Every row comes from one small tree of marks. The marks that hang from a mark follow it in brackets, in the order of their numbers. Every link used is in the known rows. Which tree was each row made from?
In the rows, 128 means zero.
Known rows
j_874{j_465{j_232} j_937{j_300{j_665}}}: [169 117 134 134 123 115  74 107 159  97 133 159 146 135 118 134 102 124
 132 179  94 149 113 131  64 103 104 127 160 123 164 147 112]
j_952{j_164}: [130 126 124 127 136 141 129 130 125 125 103 162 124 118 144 128 115 148
 148 115 128 147 134 126  76 133 124 123 126 131 162 124 144]
j_894{j_16}: [120 126 112 141 102 114 138 121 132 113 121 118 129 123 130 132 133  87
 110 166 139 121 144 125 110 137 129 138 111 129 113 129 161]
j_238{j_164}: [120 123 160 123 133 128 134 121 118 118  74 142 137 110 137 127 125 107
 134 132 129 125 124 126 123 139 135 102 127 134 142 122 131]
j_665{j_300{j_465 j_937} j_651 j_952{j_164}}: [126 115 112 130 137 134  62 113  94 144  75 176 129 123 172 132  51 143
 141 123 134 200  93 103  74 105  99 173 142 123 141 175 160]
j_874{j_937}: [144 113 132 123 124 122 100 114 141 142 131 139 134 128 126 134 120 138
 131 187 149 139 117 143 107 126 118 151 152 123 155 125 127]
j_232{j_465{j_952{j_843}}}: [143 167 120 132 125 126 156 152 125 135 130 153 136 123 127 145 112 106
 135 135 170 152 120 136 108 142 122  79  98 131 122 143 142]
j_465{j_232 j_300{j_937} j_952{j_843{j_47}}}: [174 163  47 144 102 127 148 136 132 137 139 192 129 170  80 152  67 148
 156 107  95 201 112 127  32 147 146 134 154 114 146 134 118]
j_843{j_47}: [116 130 137 118 126 130 137 135 132 144 115 156 124 129 119 127 125 122
 176  95 117 123 140 118 101 131 135 107 128 125 120 107 124]
j_568{j_843{j_47{j_16{j_320}}}}: [103 127 132 117 131 160 152 115 125 168 168 152 120 127 137 135 125 148
 151 133  91  94 124 130  78 127 125  93  91 123 106 105 134]
j_843{j_47{j_16}}: [103 124 151 106 117 140 157 140 125 138 120 149 124 125 129 134 136 129
 171 129 118 139 140 115  89 132 147 103 110 123 119 111 137]
j_164{j_952{j_843}}: [127 138 145 115 149 146 160 122 122 143 141 161 123 122 154 159 110 138
 126 155 165 109 119 138 100 134 124 126 112 119 123 137 139]
j_465{j_232 j_300{j_665} j_952{j_164}}: [187 166  52 159 126 121 129 130 136 114 103 207 129 150  96 136  71 151
 152 151  89 228 134 119  29 148 139 157 164 128 159 151 115]
j_300{j_465{j_232 j_952} j_937}: [175 154  84 146 103 111 103 141 138  92 141 190 143 141 108 147  90 152
 122 159 110 193  79 117  46 131 120 129 117 131 128 154 163]
j_465{j_232 j_300 j_952{j_164 j_843}}: [178 168  47 144 123 141 161 134 125 130 125 201 121 157  99 145  70 147
 132 101 103 193 128 133  28 154 146 133 157 118 170 142 126]
j_232{j_465{j_300{j_937} j_952{j_164 j_843}}}: [156 164  80 147 125 131 152 148 124 133 116 168 140 130 120 153  81 125
 161 133 139 189 114 136  85 139 125 104 108 128 161 143 140]
j_952{j_164 j_843{j_47{j_16{j_320}}}}: [105 131 134  96 130 168 161 141 109 144 128 167 117 107 151 145 110 155
 177 116 138 142 140 122  38 141 134  55 117 116 169 106 156]
j_164{j_952{j_843{j_47}}}: [121 140 149 110 149 147 164 126 123 150 136 175 120 122 149 158 108 135
 150 136 159 106 125 133  86 135 128 115 110 117 118 127 136]
j_874{j_465{j_232} j_937{j_300{j_665{j_651}}}}: [171 118 136 133 119 112  71 100 157 103 133 151 149 136 116 133  99 117
 131 174  96 156 112 132  69 102  96 134 163 123 162 149 109]
j_665{j_300{j_465} j_952}: [121 118 114 132 151 144  86 130  97 133  84 171 117 119 169 127  78 137
 116 139 136 142 105 108 116 111 132 155 138 123 114 173 156]
j_465{j_952}: [143 139 116 138 115 115 145 134 128 134 118 146 127 138 121 138 116 156
 123 140 146 166 129 138 106 142 129 144 127 127 110 137 133]
j_232{j_465{j_300{j_665{j_651}} j_952{j_843}}}: [156 175  94 149 135 117 148 140 124 135 125 150 143 123 114 148  89  96
 153 153 141 195 126 130 124 137 117 104 123 130 137 153 118]
j_568{j_16{j_320} j_843{j_47}}: [ 98 118 105 137 103 155 156 109 135 159 177 106 122 127 138 142 124 165
 148 143  46  61 121 130  66 116 126 111  93 125 112  91 129]
j_665{j_651 j_952{j_164}}: [127 128 131 119 151 121 100 114 103 165  86 140 130 121 158 128  94 143
 129  99 157 182 114 120  90 123  92 155 141 127 128 148 137]
j_665{j_300{j_937} j_651 j_952}: [117 103 123 125 126 126  66 107  98 164  88 135 126 141 158 128  67 138
 136 125 143 188 101 111 108 105 106 186 151 117 112 165 133]
j_232{j_465{j_300 j_952{j_164}}}: [161 161  82 150 131 127 153 146 128 132 100 168 138 130 117 144  93 118
 150 129 131 171 127 135 100 139 128 120 110 133 155 146 136]
j_874{j_465{j_300 j_952{j_164 j_843}} j_937}: [180 121 106 149 122 123 131 107 126 115 132 153 148 131 127 155  86 160
 137 168 122 168 115 161  75 119 106 135 162 116 197 142 124]
j_937{j_300{j_465 j_665}}: [122 135 117 134 149 128  93 127 149 111 102 161 130 109 130 128 101 111
 143 153  93 159 130 104 129 114 123 137 123 133 121 149 124]
j_232{j_465}: [138 153 128 131 132 127 134 148 131 126 125 140 138 120 128 133 124  91
 139 131 146 128 120 127 128 130 122  88 101 136 132 139 138]
j_568{j_16{j_47 j_320} j_843}: [109 121  90 146 111 166 141 125 132 161 183  79 122 119 146 148 134 173
 118 146  50  54 117 131  93 114 107 131 100 132 123 107 146]
j_232{j_465{j_300{j_937}}}: [151 150  90 145 127 126 129 143 131 125 121 138 144 133 113 142 100 102
 155 136 114 154 111 128 128 123 126 115 108 132 153 142 127]
j_238{j_164{j_952{j_843{j_47{j_16{j_320}}}}}}: [113 122 173  99 137 149 161 122 109 136  82 162 133 106 154 154 116 130
 143 170 146 104 119 131  87 144 139  83 110 124 137 122 149]
j_238{j_164{j_952{j_843}}}: [120 129 172 112 146 141 154 118 113 128  83 165 133 107 155 148 112 114
 133 152 155 112 117 133 104 143 133 100 116 128 137 129 138]
j_665{j_300{j_937} j_952{j_164 j_843}}: [106 108 116 120 143 159  89 131  90 151  87 179 110 122 180 136  57 167
 157 127 159 180 106 113  54 117 128 136 139 112 145 152 158]
j_232{j_465{j_300{j_665} j_952{j_843}}}: [155 174  92 150 137 121 151 147 125 129 126 157 140 122 117 147  92 101
 153 158 141 186 127 130 119 139 126  99 116 130 138 152 122]
j_937{j_300{j_465{j_232 j_952}}}: [142 144  92 131 130 131 114 134 151 121 105 180 125 138 113 132  97 123
 115 110  93 145 121 116  95 126 134 146 119 128 119 151 138]
j_232{j_465{j_300{j_937} j_952{j_843}}}: [156 164  83 147 121 124 151 147 126 134 128 152 142 134 112 154  88 116
 153 136 139 178 112 136 110 137 126 106 108 127 145 146 132]

Which tree is each row?
[156 159 105 140 145 113  65 141 122  89 140 191 143 108 139 145  74 141
 148 204 125 231  72  92  44 120 104  97 131 131 123 167 152]
j_300{j_465{j_232} j_665{j_952{j_843}} j_937}
[138 146 119 141 149 111  71 138 115  97 130 169 144  93 154 148  80 148
 157 215 137 228  79  98  84 115  99 105 123 131 121 164 151]
j_300{j_465 j_665{j_952{j_843}} j_937}
[110 141 134 108 139 159 154 139 116 144 122 182 117 109 146 138 104 135
 184  78 142 143 143 123  50 140 129  66 127 120 166 105 142]
j_952{j_164 j_843{j_47}}
[172 163  90 142 126 125 127 141 133  97 125 206 132 128 120 137  99 137
 111 130 114 166 106 119  49 140 129 117 122 135 139 153 165]
j_300{j_465{j_232 j_952{j_164}}}
[139 142  90 144 153 121 114 114 114 143 117 128 134 124 125 135  85 121
 150 150 107 195 130 119 141 122 116 157 162 123 141 152  96]
j_465{j_300{j_665{j_651 j_952{j_843}}}}
[113 101 117 129 132 140  75 128 101 147  84 154 117 136 162 129  72 160
 141 144 143 165 101 111  96 110 130 170 140 117 115 159 144]
j_665{j_300{j_937} j_952}
[151  99 142 131 123 122  93 104 149 114 124 130 145 130 129 138 110 135
 128 159 110 124 116 146 107  99 103 141 146 121 165 138 120]
j_874{j_465 j_937{j_300}}
[163 158  77 152 121 123 141 146 130 129 103 168 142 134 116 149  85 129
 161 138 129 188 115 133  89 136 123 124 108 132 157 145 138]
j_232{j_465{j_300{j_937} j_952{j_164}}}
[169 158 110 146 122  97  61 123 139  82 150 174 155 119 114 137  87 112
 151 199  97 232  86  93  64 116  95 120 137 138 133 163 135]
j_300{j_465{j_232} j_665{j_651} j_937}
[143 166 119 132 129 133 156 153 124 132 118 170 133 117 135 144 105 116
 146 127 169 162 123 135  83 144 121  78  99 132 140 141 151]
j_232{j_465{j_952{j_164 j_843}}}
[155 127 112 129 132 118  78 118 159 128 114 181 134 125 118 136  94 132
 137 204 124 176 115 127  79 123 118 158 152 126 144 146 128]
j_874{j_937{j_300{j_465{j_232 j_952} j_665}}}
[100 136 143 101 133 166 168 141 110 140 126 177 116 106 154 142 111 138
 181 102 143 155 143 121  41 141 137  64 116 118 164 107 153]
j_952{j_164 j_843{j_47{j_16}}}
[133 129 135 136 133  96  60 117 120 133 113 129 146 117 141 135  88 149
 167 196 140 242  99 104  95 115  88 149 143 129 110 154 117]
j_300{j_665{j_651 j_952} j_937}
[145 140 114 146 151 111  62 138 119  92 105 185 145  92 157 143  78 163
 166 216 126 238  84  95  61 115  98 123 123 137 134 164 158]
j_300{j_465 j_665{j_952{j_164}} j_937}
[148 142 120 143 147 101  55 123 117 105 108 172 152  96 153 142  73 147
 163 202 127 252  83  94  71 112  80 135 131 137 133 169 150]
j_300{j_465 j_665{j_651 j_952{j_164}} j_937}
[115 137 156 105 142 152 173 128 119 147 138 171 120 121 156 161 114 139
 148 155 157 115 125 131  80 135 135 114 103 116 118 128 143]
j_164{j_952{j_843{j_47{j_16}}}}
[150 150  67 147 126 131 170 128 116 144 129 144 127 143 109 150  87 146
 131 122 120 176 134 144 121 143 138 149 146 117 144 140 116]
j_465{j_300 j_952{j_843}}
[108 127 181 103 141 147 167 122 111 132  79 170 131 104 158 151 117 117
 145 159 151 118 122 129  89 143 140  93 109 126 134 123 144]
j_238{j_164{j_952{j_843{j_47{j_16}}}}}
[142 140  98 136 124 149 117 132 116 110 117 202 117 133 141 130  80 121
 123 128 116 148 121 115  71 128 145 125 139 123 144 160 156]
j_665{j_300{j_465{j_232 j_952{j_164 j_843}}}}
[115 131 121 120 149 142  92 112  86 155 109 153 123 119 170 132  65 107
 112 112 151 163 104 110 124 110 108 140 149 117 120 177 146]
j_665{j_300{j_465} j_651 j_952{j_843}}
[127 146 115 133 143 121 105 122 143 126 109 162 133 114 128 135  89 112
 138 147 106 187 131 110 123 121 112 139 128 129 114 157 122]
j_937{j_300{j_465{j_952{j_843}} j_665{j_651}}}
[100 132 104 155 118 161 153 128 133 152 179 100 119 117 153 142 136 141
 128 119  57  79 122 127  99 114 113 151  97 136 116 109 138]
j_568{j_16{j_47} j_843}
[153 123 107 126 126 126  91 119 157 135 116 176 131 134 115 137  97 134
 123 174 122 150 111 134  83 124 123 164 146 123 148 142 134]
j_874{j_937{j_300{j_465{j_232 j_952}}}}
[139 130 104 135 123 146 101 127 121 105 122 180 120 134 135 123  93 107
 118 131  99 125 119 109 102 117 147 132 139 125 138 159 147]
j_665{j_300{j_465{j_232}}}
[110 125 127 124 152 122  85 118 140 149  87 138 126 122 137 123  95 121
 146 137 116 181 134 107 127 114 111 161 137 127 105 150 107]
j_937{j_300{j_665{j_651 j_952}}}
[161 166  95 127 118 137 151 141 128 125 132 204 119 145 119 140  93 150
 125 110 142 181 124 130   7 157 136 101 137 123 143 137 146]
j_465{j_232 j_952{j_164 j_843}}
[178 164  97 156 115  97  79 139 141  74 139 200 149 123 113 145  83 147
 151 220 109 243  87 101  42 130 113 119 128 137 121 163 148]
j_300{j_465{j_232 j_952} j_665 j_937}
[122 144 144 125 158 118  94 119 109 141 110 146 133  99 159 130  93 130
 156 164 157 216 125 109  92 126  94 116 150 129 126 151 120]
j_300{j_665{j_651 j_952{j_164 j_843}}}
[153 104 149 135 130 115  81 104 151 106 123 137 147 120 132 137 107 133
 142 190 109 148 119 138 105  99  99 136 151 124 162 143 112]
j_874{j_465 j_937{j_300{j_665}}}
[121 141 139 127 164 129 100 134 111 128 108 159 126  96 162 132  98 144
 159 175 156 201 126 109  84 129 111 106 141 129 126 146 128]
j_300{j_665{j_952{j_164 j_843}}}
[112 137 136 105 151 132 120 120  97 178  99 154 124 115 160 135  86 134
 153  75 164 178 121 118  70 128  97 115 143 120 132 136 135]
j_665{j_651 j_952{j_164 j_843{j_47}}}
[ 98 135 140 122 135 158 159 117 127 163 165 164 119 127 139 132 128 132
 155 119  96 106 127 128  83 128 127 104  89 125 102 107 129]
j_568{j_843{j_47{j_16}}}
[120 130 149 101 141 155 166 126 119 152 140 162 121 122 151 164 112 153
 143 167 155 102 122 133  77 136 133 106 105 114 122 128 147]
j_164{j_952{j_843{j_47{j_16{j_320}}}}}
[164 156 110 142 136  95  48 127 126  97 129 178 152 117 130 139  74 128
 144 199 113 245  73  89  57 115  88 129 140 135 117 174 142]
j_300{j_465{j_232} j_665{j_651 j_952} j_937}
[162 164 114 138 156 110  73 126 120 103 113 195 141 103 144 129  83 114
 132 173 120 220 100  92  57 122  94 118 146 139 128 174 143]
j_300{j_465{j_232} j_665{j_651 j_952{j_164}}}
[161 135  59 159 109 114 139 124 127 135 112 143 136 156  99 150  81 168
 145 146 103 202 116 138 109 135 133 185 141 121 142 141 118]
j_465{j_300{j_937} j_952}
[107 118  97 146 105 154 149 105 132 148 186  87 125 126 144 142 126 169
 114 167  52  66 112 137  87 114 120 126  93 127 119 107 132]
j_568{j_16{j_320} j_843}
[144 152 105 136 138 115  93 122 152 117 107 178 133 127 115 129  88 108
 132 142  92 189 126 104  96 122 115 148 133 132 112 161 121]
j_937{j_300{j_465{j_232 j_952} j_665{j_651}}}
[104 120 132 114 144 143  96 109  86 174 105 136 116 130 167 128  72 117
 123 102 161 163 118 116 121 114 112 150 156 112 116 165 128]
j_665{j_300 j_651 j_952{j_843}}
[133 143 113 137 144 120  97 121 147 123  91 173 133 113 131 132  87 120
 145 148 101 195 133 108 108 121 110 151 126 133 123 156 127]
j_937{j_300{j_465{j_952{j_164}} j_665{j_651}}}
[129 137 141 130 154 110  85 118 116 138  97 147 135 105 155 126  97 135
 156 172 145 216 125 106  97 123  94 138 148 133 121 152 118]
j_300{j_665{j_651 j_952{j_164}}}
[163 134  58 158 115 123 140 127 126 132  95 168 134 148 110 149  73 183
 160 138 104 213 121 137  72 139 129 179 139 123 166 138 129]
j_465{j_300{j_937} j_952{j_164}}
[115 137 115 126 163 133  91 132 136 124  99 165 126 104 144 132  89 120
 140 150 114 169 122 103 122 114 117 132 126 128 114 158 129]
j_937{j_300{j_465 j_665{j_952{j_843}}}}
[162 158  81 152 118 117 141 145 131 131 113 152 144 139 108 148  92 121
 151 147 129 179 112 134 112 134 125 127 108 130 140 148 130]
j_232{j_465{j_300{j_937} j_952}}
